Each row comes from the steps of one walk. Every step used is in the known rows, and no mark comes twice. Write the walk behind each row, first mark first.
(in the rows, 128 means zero)
Known rows
t/c/u: [138 151 115 112  63 131 197 129 163 133 147 111 153  76 152 136 163  99
 133  62 134 118 105 178 143 177 164 175]
q/c: [132 125 115  92  80 123 160 105 152 140 154  82 153 100 146 113 170  95
 133 104 150 113 128 156 111 123 133 147]
w/c: [130 137 134  56  98 118 165 123 146 160 135  96 173  95 145 120 156  99
 156 125 112  97 111 158 136 122 140 127]
x/p/c: [169 125 114 121 118 125 155 105 138 159 134  67 135  69 155 132 109  70
 130  98 133  94 106 175 123 166 142 157]
p/x: [147 132 127  83 105 123 165 123 113 148 138  84 134  89 153 114 149  85
 140 131 102 107 117 194 154 106 126 157]
r/c: [134 121 115  95  83 121 143 113 160 134 142  78 131 103 154 109 133  81
 126 100 127 125 106 177 114 154 136 147]
z/c/u: [122 143 121  97  94 118 174 125 162 138 167 115 151  86 152 120 168  92
 121  70 123 118 123 183 132 179 134 167]
z/c/q: [109 123 122 106 111  85 155 105 156 149 138 118 163  99 156 121 171 112
 146  87 101 118 149 189 145 139 128 167]
t/c/r/x: [131 156 136 135  70 115 186  97 142 142 142 103 159  74 168 150 165 101
 147  93 123  97 131 177 168 107 150 160]
c/r/x/p: [171 147 138 131  89 114 139  84 115 153 142 108 133  96 173 143 138  72
 154 118 127  72 124 167 149  95 136 135]
r/c/t: [111 121 114  83 109 115 129  99 176 124 138  66 139 117 156 105 147  90
 137 121 102 109  95 197 118 136 134 132]
c/r/x/u: [159 136 150 108  88 105 174 106 138 144 153  98 140 110 163 140 155  70
 177 116 109  77 119 173 158  77 126 128]
p/x/u: [159 114 138  84 105 113 171 125 126 146 140  70 119 100 153 123 145  66
 171 125  97  89 105 191 150  94 121 134]
u/d: [130 135 122  83  94 132 172 105 173 116 159  61 156 103 145 117 160  97
 154 138 111  92  73 170 130 137 122 140]
t/c/p/x/u/d: [132 113 143 101  98 149 201 100 161 116 158  27 145  71 169 140 145  72
 174 126  93  81  74 208 143 133 138 126]
w/c/u/d: [139 139 137  68  82 147 195 129 171 138 173  83 192  87 147 122 168  96
 150 140 111  94  68 157 140 149 140 142]
x/h: [144 139 135  72 109 127 132 111 170 128 116  96 112 109 142 114 131  91
 134  93  99  95  84 179 128 131 152 175]
t/c/r/x/p: [161 145 134 151  79 115 156  81 127 151 133  99 133  72 181 158 138  82
 150  93 130  76 124 170 154 113 152 143]
u/x/p: [157 121 127 116 114 133 117  79 158 131 144  60 105 125 153 118 129  82
 141 118 110  80  86 180 127 135 134 133]
c/r: [138 154 141  99  90 105 161 113 146 135 138 130 169 103 146 137 151  82
 145 136 119 105 114 170 141 134 128 156]
z/c: [106 132 121  94 112 103 152 106 162 136 148  88 144  89 151 118 162  98
 128  82 112 108 130 183 124 160 123 150]
r/x/u/d: [149 123 135  98  90 131 182 100 164 123 172  36 135 107 160 124 162  82
 182 124 101  67  78 171 146  87 122 116]
q/c/u: [148 137 117  96  66 134 182 126 154 141 171 108 162  98 146 117 177  90
 123  88 154 123 121 160 119 149 143 166]
t/c/r: [125 151 138 122  76 108 179 108 162 132 129 119 173  72 156 155 154  95
 140 106 125 110 112 172 150 152 146 169]
q/c/z: [116 123 113  75  79 125 166 105 139 146 141  96 173 106 139 109 182 105
 136  93 125 112 126 177 111 114 119 160]
u/x/p/c: [161 115 120 132 131 140 144  88 157 144 148  38 126  85 150 126 111  74
 122 107 117  93  89 188 127 169 136 158]
x/u: [152 125 132  82  96 108 164 119 156 137 140  82 124 118 146 122 149  73
 177 102 113  85 101 172 131 116 129 126]
w/c/r/x/h: [146 148 165  79 106 129 150 104 151 153 126 111 153  90 159 135 145  94
 145 117  89  80 101 167 158  86 155 161]
u/x/p/c/t: [140 116 119 115 154 133 130  79 172 133 140  30 134  95 154 118 127  83
 132 126  94  80  78 205 130 148 135 143]

Write each row's walk
[114 146 122 101  84 142 180  97 157 123 131  83 145  83 158 132 143  91
 148  72 120 105 119 203 122 167 168 142]
t/c/p
[122 130 124  86  87 145 165  90 144 130 155  81 153 102 153 112 157  81
 139  96 142 110 135 185  97 138 147 129]
q/c/p
[122 128 124  88  90 144 148  99 150 125 145  77 132 105 160 111 123  68
 132  95 119 120 117 202 100 166 149 129]
r/c/p
[138 129 121  98  68 151 192 114 178 118 190  73 177  92 148 118 180  92
 132 124 143 108  83 158 119 151 132 156]
q/c/u/d
[174 128 115 132 112 131 161  96 121 165 144  57 128  64 167 133 119  74
 135  90 128  83 120 178 137 128 145 152]
r/x/p/c
[ 89 132 121  79 136 101 137  93 177 126 142  75 148 103 154 109 176 105
 138 106  92  93 116 203 130 142 123 135]
z/c/t
[152 120 147  79 110 133 170 114 119 140 146  69 121 103 160 122 135  56
 174 121  91  88 114 212 139 105 131 121]
c/p/x/u
[153 128 138 103 126 163 156 114 195 125 149  65 123  94 138 114 124  86
 100  84  91 109  59 199 133 177 158 206]
p/c/u/x/h
[114 119 114  79  82 124 150 113 144 138 132  93 152 109 148 106 149  94
 130  93 104 123 106 196 111 141 121 159]
r/c/z
[100 138 129  87 116 129 154  90 151 128 153  87 144  94 159 116 149  86
 135  79 108 103 137 207 110 173 138 134]
z/c/p
[146 127 113 103 141 119 138  92 156 146 130  55 142  83 157 125 129  80
 142 119 110  80  94 196 124 148 139 143]
x/p/c/t
[146 132 116 102  67 135 165 133 160 135 163 107 140 100 153 113 140  77
 116  87 132 134 103 178 119 174 146 165]
r/c/u
[168 120 116 144 114 109 164  97 121 176 134  89 150  75 170 134 131  90
 150  94 114  97 141 184 156 108 147 170]
r/x/p/c/q
[168 130 119 119 101 153 187 114 165 133 174  61 162  66 155 135 129  72
 130 118 127  93  65 175 126 185 139 164]
x/p/c/u/d
[133 123 132  88 100 149 171  99 110 142 154  67 150  83 161 113 156  73
 133 125 121 113 137 204 123 112 135 142]
q/c/p/x
[133 119 131  89 101 148 156 106 117 137 147  64 130  87 167 110 122  62
 128 123 103 123 120 221 124 136 138 142]
r/c/p/x
[147 103 142  89 101 136 164 112 128 138 148  56 116  98 167 120 121  46
 158 115  99 103 108 215 124 121 133 120]
r/c/p/x/u
[147 136 146 130  74 108 189 104 151 142 145  88 143  84 170 156 159  81
 176  90 114  81 117 175 165  96 141 137]
t/c/r/x/u
[150 149 135 130 100 123 188 107 128 154 154  92 171  68 161 140 145  81
 132 111 117 100 128 182 162 113 135 167]
p/c/r/x
[154 127 114 115 110 132 163  99 112 166 133  74 148  74 158 127 137  87
 137  80 105  85 117 196 135 118 129 165]
r/x/p/c/z
[121 130 116 120  82  97 179 111 159 146 118 114 162  86 157 136 163 120
 158  80 114 120 133 182 157 132 159 178]
t/c/q
[145 144 136 115 108 117 182 117 148 145 142 105 185  69 145 144 132  77
 125 127 125 113 111 177 143 163 130 177]
p/c/r
[148 116 158  63 114 134 178 119 116 158 144  68 144  91 161 126 139  61
 179 134  87  80 111 200 143 100 137 107]
w/c/p/x/u
[147 122 129 128 114 135 131  88 167 133 168  74 114 106 161 124 138  83
 116  89 113  92  98 187 126 180 135 149]
z/c/u/x/p
[132 149 157  75  95 109 167 120 144 159 136 129 197  89 148 142 156  90
 151 153 113  98 109 155 150 123 133 140]
w/c/r
[112 128 138  88 127 134 163  98 116 138 153  72 137  75 165 116 147  78
 129 109  91 108 138 226 134 143 129 144]
z/c/p/x
[133 136 138 105  78 113 165 102 152 139 153 116 182  93 149 136 167  84
 131 133 147 115 127 156 126 127 125 157]
q/c/r
[141 114 119 110 127 142 150  91 143 149 135  57 146  91 144 121 128  85
 127  96  93  92  90 204 124 154 122 170]
u/x/p/c/z
[147 129 122 117 111 154 181 117 175 131 174  62 149  96 138 114 144  89
 109  97 108 119  85 193 140 180 141 183]
p/c/u/x
[171 140 121 118  93 119 135  87 116 152 141  80 107 102 171 125 135  82
 154  97 126  70 124 170 140  93 139 126]
r/x/p
